Known rows, with every step that occurs
puse/deva/seki/vika/gasa/sudo: [ 34.0   8.6  29.5  37.7 -35.4  -2.3 -14.9  19.8 -52.2 -41.4 -19.0 -12.9
   8.3   9.3 -25.5 -26.6  -5.1   5.8 -37.6  12.5 -14.1 -31.3   6.9   4.7]
puse/deva/seki: [ 20.3  25.6  32.2   1.5  -6.2  15.7 -10.0  15.1 -18.2 -21.1   4.1 -23.0
  -2.9   1.5 -15.4   1.4 -15.4  -1.7 -22.6  -0.4  10.7 -16.3  -9.6  13.2]
nedi/sudo/gasa/vika/seki: [  6.6  17.5   4.2  37.9 -41.6 -15.4  -7.6  23.7  12.6 -17.6 -23.8 -11.1
 -13.6  42.6  20.3 -48.1  -0.4  28.4 -32.1   7.0 -10.9 -23.7  -7.5   3.2]
gasa/sudo/puse/deva/seki/vika: [ 43.4  13.9   7.2  24.6  -6.9   4.9 -29.3  -1.9 -27.6 -11.8   9.8 -33.3
  23.5  15.6 -47.4 -10.0 -20.6 -19.8 -34.5  -2.0  -5.2 -18.0 -15.4  24.8]
vika/nedi/sudo/gasa: [-13.3  21.0   6.4  10.7 -23.1  -4.6 -17.4  19.0  10.0 -20.3   1.5 -16.1
  12.7  27.6  31.3 -41.0   3.4  18.2   2.5  -3.2 -35.7  -2.6  -2.3   4.9]
sudo/nofo: [ 12.1   5.3 -14.3  -9.5  -5.1  -9.3   9.3  11.6  24.3 -17.0   7.7  -6.6
 -10.4   0.9 -12.5  19.2   9.7  15.6  -4.4 -14.6   3.6   9.3 -12.5  -8.6]
seki/vika/pasa: [ 18.8 -11.1   8.3  -0.9 -10.5 -23.6   4.2  -8.6  -9.0   2.8 -11.8   9.2
   7.2  25.5  -8.8  -0.8 -15.3 -19.4 -30.1 -18.8  -1.7  -2.3   0.8  28.8]
sudo/puse/deva/seki: [ 28.5  33.2  18.6  -1.3   8.5  26.4 -21.0   2.3   1.9 -16.0  20.2 -31.2
   4.1   5.2 -22.5   8.1 -15.4 -12.9 -10.2   0.2   7.9 -15.3 -19.0  26.4]
nofo/sudo/puse/deva/seki: [ 32.2  34.4  20.8   9.7  -1.1  11.6 -32.4  -7.6  14.1 -22.9  13.2 -24.4
  15.8   6.4 -26.6  -4.0 -21.5  -6.7 -20.5  12.4  -5.5  -6.1 -10.6  16.2]
gasa/sudo: [  5.8   4.8  -7.3  23.2 -16.1  -5.0   0.3   2.7 -13.4 -16.9  -7.4  -4.6
   7.0  -0.2 -14.8  -6.4  -0.4   8.3  -9.3   4.4  -8.4   4.7   7.3 -19.0]
seki/vika/gasa: [  9.0 -20.2   4.1  13.2 -14.3 -14.1  -6.3   3.1 -19.5  -1.6 -15.8  15.8
   7.2  10.7   5.0 -20.7  10.9  -0.8  -6.2   8.7 -17.0 -19.1   8.3  11.4]
puse/deva/seki/vika/pasa: [ 40.3  15.8  40.3   0.2 -16.1  -5.7  -6.4   7.8 -28.6 -18.4  -7.8 -13.6
   4.2  24.5 -22.9   1.6 -30.6 -21.9 -52.2 -16.7   9.8 -19.2  -6.9  40.9]
pasa/vika/nedi: [ -7.4 -10.4  -0.8  -2.8  -9.2  10.2 -15.6   2.1  -0.5  18.6  -3.5  -7.6
   2.3   8.8  -8.7 -49.0 -29.0 -16.6   7.7  -6.5 -19.7 -25.8   2.9  26.9]
nedi/sudo/puse/deva: [ 20.0  30.4   2.3 -10.6  -6.5  11.3 -18.4   4.8  16.8  -6.7  14.7 -28.0
  28.4  16.7   4.2  -9.2  -9.2  -1.3 -10.2  10.1 -20.1  12.2 -29.1  18.8]
vika/pasa/deva/puse: [ 23.7  27.0  25.1  -1.1  13.5 -17.8  13.7  -2.8  20.3 -28.1  -2.4   1.2
  -6.0   7.3  13.0   6.1 -40.5 -20.8 -30.8   7.4  -7.7  13.1  14.8  40.8]
deva/puse: [  8.1   4.6  -4.9   4.8  13.8  -8.6  -1.4  12.2  18.1  -2.9   7.4   5.1
  11.8  -5.8  12.8  12.4 -11.1  -4.1  -3.0  12.0  -0.1  17.7   2.9  19.5]
seki/vika/pasa/deva/puse: [ 34.7   4.5  19.6   3.2  14.5 -34.2   7.3  -9.5   8.0  -6.7  -7.0   4.3
   6.8  18.8   4.2  -6.5 -42.6 -31.9 -46.9   2.5 -12.6   6.6  10.4  58.0]
gasa/vika: [  5.2  -3.9  -7.8   3.3  -0.7  -3.1  -5.5   7.8  16.8  15.4  -5.7   3.3
  -3.5  13.6  -2.4 -25.1  -7.5  -6.6 -11.1  -4.2  10.8 -15.9  -7.4  20.5]
seki/vika: [ 12.0 -22.0  -3.2   5.9   0.8 -17.4  -7.7  -8.5 -12.9  19.6  -3.0   3.2
  14.7  11.2  -9.3 -11.2  -3.2 -13.3 -13.4  -5.9  -5.1  -7.0  -4.2  15.2]
nofo/sudo: [  5.0   4.1   3.4  12.0  -9.0 -13.7 -10.6 -10.2  12.2  -8.8  -9.3   5.0
  11.6   0.5  -3.0 -12.6  -5.3   6.2  -9.8  11.8 -13.6  10.4   8.5  -9.1]
puse/deva/seki/vika: [ 31.8   3.8  27.0   6.6  -4.9  -1.6 -15.8   9.1 -30.4  -2.8   1.6 -20.9
  10.7  11.1 -22.2 -10.4 -18.7 -16.0 -36.3  -4.4   5.8 -23.9 -13.5  28.3]
nedi/sudo/puse: [  8.6  14.2 -25.6   4.0  -0.8   0.8 -22.0   0.3  24.6  -2.5  15.3 -15.4
  21.4  19.3   2.3  -4.7   1.8   1.0   5.7  10.1 -15.1  14.6 -19.3   0.3]
puse/deva: [  9.1  15.5  26.8 -15.6  -4.2  10.9   2.3   4.7  -8.6  -7.4  -0.9 -11.3
   7.7  -3.1   2.1  -2.8 -10.8  -2.7 -15.0  -0.2  -5.0  -2.8 -13.2  18.7]
sudo/gasa/vika: [  0.9   7.1  -0.4  14.3  -6.4 -10.8  -4.2  13.1   9.6  -4.0 -10.2   9.9
 -16.8  16.0  15.8 -42.2  10.4   9.0 -15.2  -4.8  -4.5 -25.3 -11.7  24.3]
nofo/sudo/gasa/vika: [  6.4  10.3   0.4  27.1 -14.2 -25.1 -18.7   3.9  22.1 -11.9 -19.3  14.4
  -4.6  16.9  13.2 -52.3   5.8  16.8 -24.2   8.4 -17.2 -15.6  -3.9  14.7]

Rows
[ 14.0 -16.9  -1.6  36.3 -30.3 -19.9  -4.6   4.8 -32.8 -19.3 -23.7   9.5
  12.9   9.2  -9.6 -25.2   9.7   8.0 -14.7  13.1 -25.0 -14.5  14.0  -7.8]	seki/vika/gasa/sudo
[ 20.4   7.7  39.2  -4.4  -7.8   9.9 -26.7  11.2 -21.1   5.4   8.7 -36.4
  20.9  22.6 -20.4 -22.4 -35.6 -24.8 -23.6 -20.5  -2.7 -32.7  -4.7  43.1]	puse/deva/seki/vika/nedi
[ 26.2 -11.9 -16.3  26.3 -35.7 -27.2   3.3  16.9  -8.7 -36.4 -15.2   4.4
   2.5  10.9 -22.3  -6.8  19.0  24.7 -20.3  -2.1 -22.7  -4.8   3.0 -15.2]	seki/vika/gasa/sudo/nofo
[ 29.0  39.3  19.2  27.4 -23.5  25.9 -18.7  14.4 -18.9 -51.5   0.3 -21.7
   2.6   4.5 -26.0  -6.5  -5.6   8.0 -11.2  18.5 -11.5 -26.2   1.3   2.2]	vika/gasa/sudo/puse/deva/seki
[-10.0   7.9  -3.8  17.8 -31.7  -8.3 -26.0  20.4  -0.8  -9.1 -11.0  -7.6
   3.7  27.3  21.2 -77.6  -9.3  10.3  -2.8   3.9 -46.5 -19.9  -9.4  17.7]	pasa/vika/nedi/sudo/gasa
[ -0.5 -18.5   6.8  -6.8  -1.7  -4.5 -17.1  -5.4  -2.4  28.1   5.2 -13.1
  24.0  21.7  -7.5 -22.8 -20.8 -21.9  -1.6 -19.6 -13.1 -15.0   5.7  29.2]	seki/vika/nedi
[ 21.2  17.9  19.0  -3.6  -1.3 -14.6  11.3  -6.3  22.2  -8.4 -16.1   1.7
 -24.0  26.3  -3.1 -30.2 -37.3 -23.3 -41.1 -10.6   3.5 -22.8   3.1  42.2]	gasa/vika/pasa/deva
[ -5.7  14.0  10.2  15.7 -16.0 -13.0 -26.7   6.5  34.6  -5.3 -10.9  -1.6
   7.5  28.2  15.2 -61.8 -11.4   9.5  -9.8  -6.5 -26.3 -25.7   5.7  31.2]	nofo/sudo/gasa/vika/nedi
[  0.4  14.7  10.7  23.4 -14.1 -20.5 -11.6  -4.5   8.6 -28.0 -14.6  13.0
  -0.4   4.1  16.1 -25.7  13.4  24.2 -10.7  13.0 -28.1   2.8   3.8  -5.3]	nofo/sudo/gasa
[ 22.8   9.5  12.8  21.7  -7.8 -14.4 -32.6   7.0  -7.9  -6.6   7.4 -42.5
  16.4  36.5 -13.6 -49.3 -39.8 -24.7 -30.5  -1.4 -19.3 -26.5   7.8  20.7]	pasa/deva/seki/vika/nedi/sudo
[ 28.3  39.3  30.7  24.5  -9.2 -14.3   0.3  10.6   5.4 -43.6 -17.5  -4.1
 -45.7  33.1  -2.0 -43.8 -25.2 -11.0 -50.9  -9.6   5.0 -44.4   3.6  40.0]	sudo/gasa/vika/pasa/deva/seki
[ 19.8  26.5  15.7  -7.4   1.0   7.8 -22.7 -17.4  22.3  -7.3   8.3 -13.7
  26.1   2.9  -9.0  -6.7 -16.4  -5.0 -11.9  14.4 -21.0   7.4 -14.7  21.7]	nofo/sudo/puse/deva
[  0.9 -12.2  -1.5  16.7 -23.1  -0.5  -2.8  10.5 -16.4 -11.7 -22.6  23.6
 -16.7  -0.8   2.7 -45.0   0.6   3.6   2.0  21.4 -22.7 -31.0   3.9   6.5]	pasa/vika/gasa
[ 27.5  14.2  24.9  -8.4   7.1  23.2 -37.9   0.5  -2.8  12.0  26.7 -43.8
  30.4  26.7 -29.7 -13.1 -38.3 -35.0 -10.4 -18.7  -3.7 -34.1 -12.8  56.7]	sudo/puse/deva/seki/vika/nedi
[ 21.0   6.2 -15.1  18.3  -5.3   0.9 -51.1   8.2  14.6  10.1  27.8 -40.9
  35.6  43.9 -22.3 -22.9 -23.8 -24.2  -3.0  -8.7 -10.4 -16.7  -8.9  26.3]	deva/seki/vika/nedi/sudo/puse
[ 27.8  -0.9  24.4   0.0   0.1 -26.2   9.4 -21.4  -9.8  -5.0 -13.8   0.4
  -5.5  25.0  -9.9 -17.5 -32.0 -29.0 -43.0 -10.4 -11.7 -13.5   5.8  37.9]	seki/vika/pasa/deva
[  6.3 -11.5   5.4  24.4 -27.5   1.3  -0.7  -2.2 -14.2   3.9 -22.1  -5.8
 -19.9  12.5 -15.5 -31.0 -25.6  -2.5 -16.9   8.3  -3.7 -29.0   2.5   3.7]	pasa/vika/seki
[ 12.8  -0.9  -1.9  22.8 -18.1  -8.8 -38.1  18.1  -5.5   2.4   8.7 -33.3
  29.4  37.7 -13.2 -31.3 -20.4 -12.9 -15.8  -8.6  -9.2 -19.6   2.2  12.6]	deva/seki/vika/nedi/sudo
[ 32.4   1.9 -11.0  48.9 -18.5  -2.2 -29.6   3.9 -22.6 -28.0  -1.0  -8.0
   9.7  18.0 -37.2 -13.9   4.3  -3.5 -10.3  12.2 -11.6 -28.1   9.9  -0.2]	deva/seki/vika/gasa/sudo/puse
[ 28.5  31.3  32.1  10.9  -2.1  -4.4   3.4  -3.8  -4.5 -39.7  -6.2 -14.5
 -28.3  16.6 -17.1  -4.0 -33.1 -19.2 -37.3  -5.2   7.5 -20.7  16.8  17.4]	vika/pasa/deva/seki
[  0.8   5.9  -0.6  31.1 -30.2  -2.1   0.6  11.3 -19.7 -38.5 -20.7   8.7
  -1.2  -0.5  -1.9 -14.5  11.2  22.1  -1.1  17.3 -20.3  -5.6  20.1 -22.5]	vika/gasa/sudo
[ 36.0  13.1  22.6  11.7  -8.3  13.9 -25.6   5.9 -19.6 -16.0   6.3 -14.9
  11.5  15.9 -20.2 -10.4  -5.4 -13.1 -16.9   7.4  -8.5 -35.9 -10.9  36.1]	sudo/puse/deva/seki/vika/gasa
[ 24.0 -13.0  -0.2  23.4  -0.8 -12.7 -20.0   4.5 -23.0   4.1   3.5 -10.2
   4.5  14.3 -26.2  -7.6  -8.1 -15.4 -22.0  -5.8  12.1 -21.2  -0.1   9.1]	deva/seki/vika
[  2.4  13.9 -12.3  24.9 -21.3 -19.0 -13.5  26.1  16.3 -14.1 -12.1   0.6
  -3.2  31.1  25.1 -54.8  12.5  19.0 -21.1   5.9 -16.5 -12.1 -20.1  10.4]	nedi/sudo/gasa/vika
[ -6.2   0.3   3.0  -7.1  -3.3   9.6 -15.6  11.5  27.5  24.8   1.3 -13.1
   8.0  24.0  -0.7 -37.1 -26.1 -13.9   0.8 -18.7   3.2 -28.7   1.5  35.5]	gasa/vika/nedi
[ 27.8  -0.1  22.3  31.5  -6.2 -12.4 -10.3   1.7 -29.4 -25.6 -12.9  -5.1
 -14.5  13.5 -14.1 -32.0 -11.9 -13.9 -29.1  15.8  -9.9 -43.2  18.2  14.0]	pasa/deva/seki/vika/gasa
[ -4.5   8.2  -9.0   1.5 -18.3  -3.1 -23.4  24.2  33.6  13.6   1.8 -20.1
  21.1  38.3  10.4 -49.4 -23.7  -4.0  -6.7  -8.4  -9.2 -13.2  -5.7  21.6]	gasa/vika/nedi/sudo
[  7.2  18.8  13.4   7.4 -18.4 -14.8   5.9  11.9  15.5 -18.9 -19.5  16.6
 -23.5  31.6  16.2 -30.4  -2.3   3.3 -28.9 -17.9  -1.7 -21.3  -6.0  36.7]	sudo/gasa/vika/pasa
[ 29.1  23.5  17.7   1.8  12.9 -21.4   9.2   6.2  37.1 -12.2 -10.6   5.1
 -11.3  21.0  11.6 -19.8 -48.4 -28.2 -43.5   4.3   1.7  -3.5   7.1  63.5]	gasa/vika/pasa/deva/puse
[ 47.7  22.6  27.7  -4.7  -1.7   3.1 -19.4  -5.0  -9.0 -11.3  10.5 -21.8
   9.7  30.3 -32.1   8.1 -30.9 -31.9 -38.0 -17.8   7.8 -20.6 -16.8  53.6]	sudo/puse/deva/seki/vika/pasa
[ 21.1  15.5   4.3  18.0 -29.3  15.7 -15.5   5.1 -22.8 -26.2 -15.3  -1.8
   3.2  -0.1 -19.5 -48.9 -11.7   2.5  -9.0  26.1 -39.2 -27.2 -12.2  19.5]	pasa/vika/gasa/sudo/puse/deva
[ 31.3  -2.8  15.8  21.3   9.5 -15.0 -14.3 -10.0 -23.9  -4.4  -0.5 -18.0
  -6.9  13.5 -26.0 -24.5 -25.2 -26.2 -36.7   0.2   0.3 -29.4   6.2  20.9]	pasa/deva/seki/vika
[ -1.7  20.0 -14.0  -5.1  -3.3  12.6 -29.6   3.2  36.5   7.2  23.6 -30.6
  30.7  28.7   1.7 -15.5 -17.8  -6.0  18.3  -3.9 -22.9   4.5  -9.5  15.6]	vika/nedi/sudo/puse
[ 16.5  -4.0 -22.8  29.1 -44.7 -13.5   2.5  22.2  -6.5 -45.3 -23.8  11.2
 -23.2  -0.9 -22.5 -32.9   7.6  28.9 -12.2  12.1 -28.6 -15.0   2.5 -18.1]	pasa/vika/gasa/sudo/nofo
[  3.8  14.5 -22.5  -2.5  -4.1  10.2 -34.8  12.1  52.0  21.5  18.4 -28.0
  28.7  43.1   0.1 -42.9 -26.2 -11.8   6.5  -7.5 -11.0 -12.8 -16.7  36.3]	gasa/vika/nedi/sudo/puse
[ 22.1  14.7  25.3   6.9 -22.8   0.5 -37.1  24.6 -15.4  -1.9   8.1 -45.7
  34.8  35.3 -11.6 -34.3 -32.1 -15.4 -30.4  -8.1 -15.2 -19.2 -11.5  29.7]	puse/deva/seki/vika/nedi/sudo
[ 18.5  10.9   9.8 -15.7  -7.5   7.0 -37.3   1.3  12.1  18.9  19.7 -38.8
  52.2  38.4  -4.4 -32.4 -30.6 -22.9  -9.9  -8.6 -33.5  -4.1 -26.9  47.4]	seki/vika/nedi/sudo/puse/deva
[ 19.1  44.3  16.5  -3.6 -10.9  29.3 -40.4  17.4  18.2 -14.4  28.4 -54.3
  28.8  29.8 -12.0 -15.7 -31.8 -11.9  -4.5  -3.6 -11.6 -13.2 -17.1  27.7]	vika/nedi/sudo/puse/deva/seki
[ 24.9  33.2  23.9  13.3   6.7 -27.2  11.3  10.9  32.3 -32.8 -15.1  10.5
 -22.3  24.7  28.0 -37.0 -31.0 -11.8 -46.5   1.9 -11.8 -12.4   3.9  67.0]	sudo/gasa/vika/pasa/deva/puse
[ 12.0  -2.4 -20.5  34.3 -25.0   7.9 -18.0   0.3 -12.3 -20.7 -14.1  10.4
  -4.0   3.4 -21.0 -44.1  -2.7   4.3   3.7  25.6 -33.4 -23.4   1.4   3.0]	pasa/vika/gasa/sudo/puse
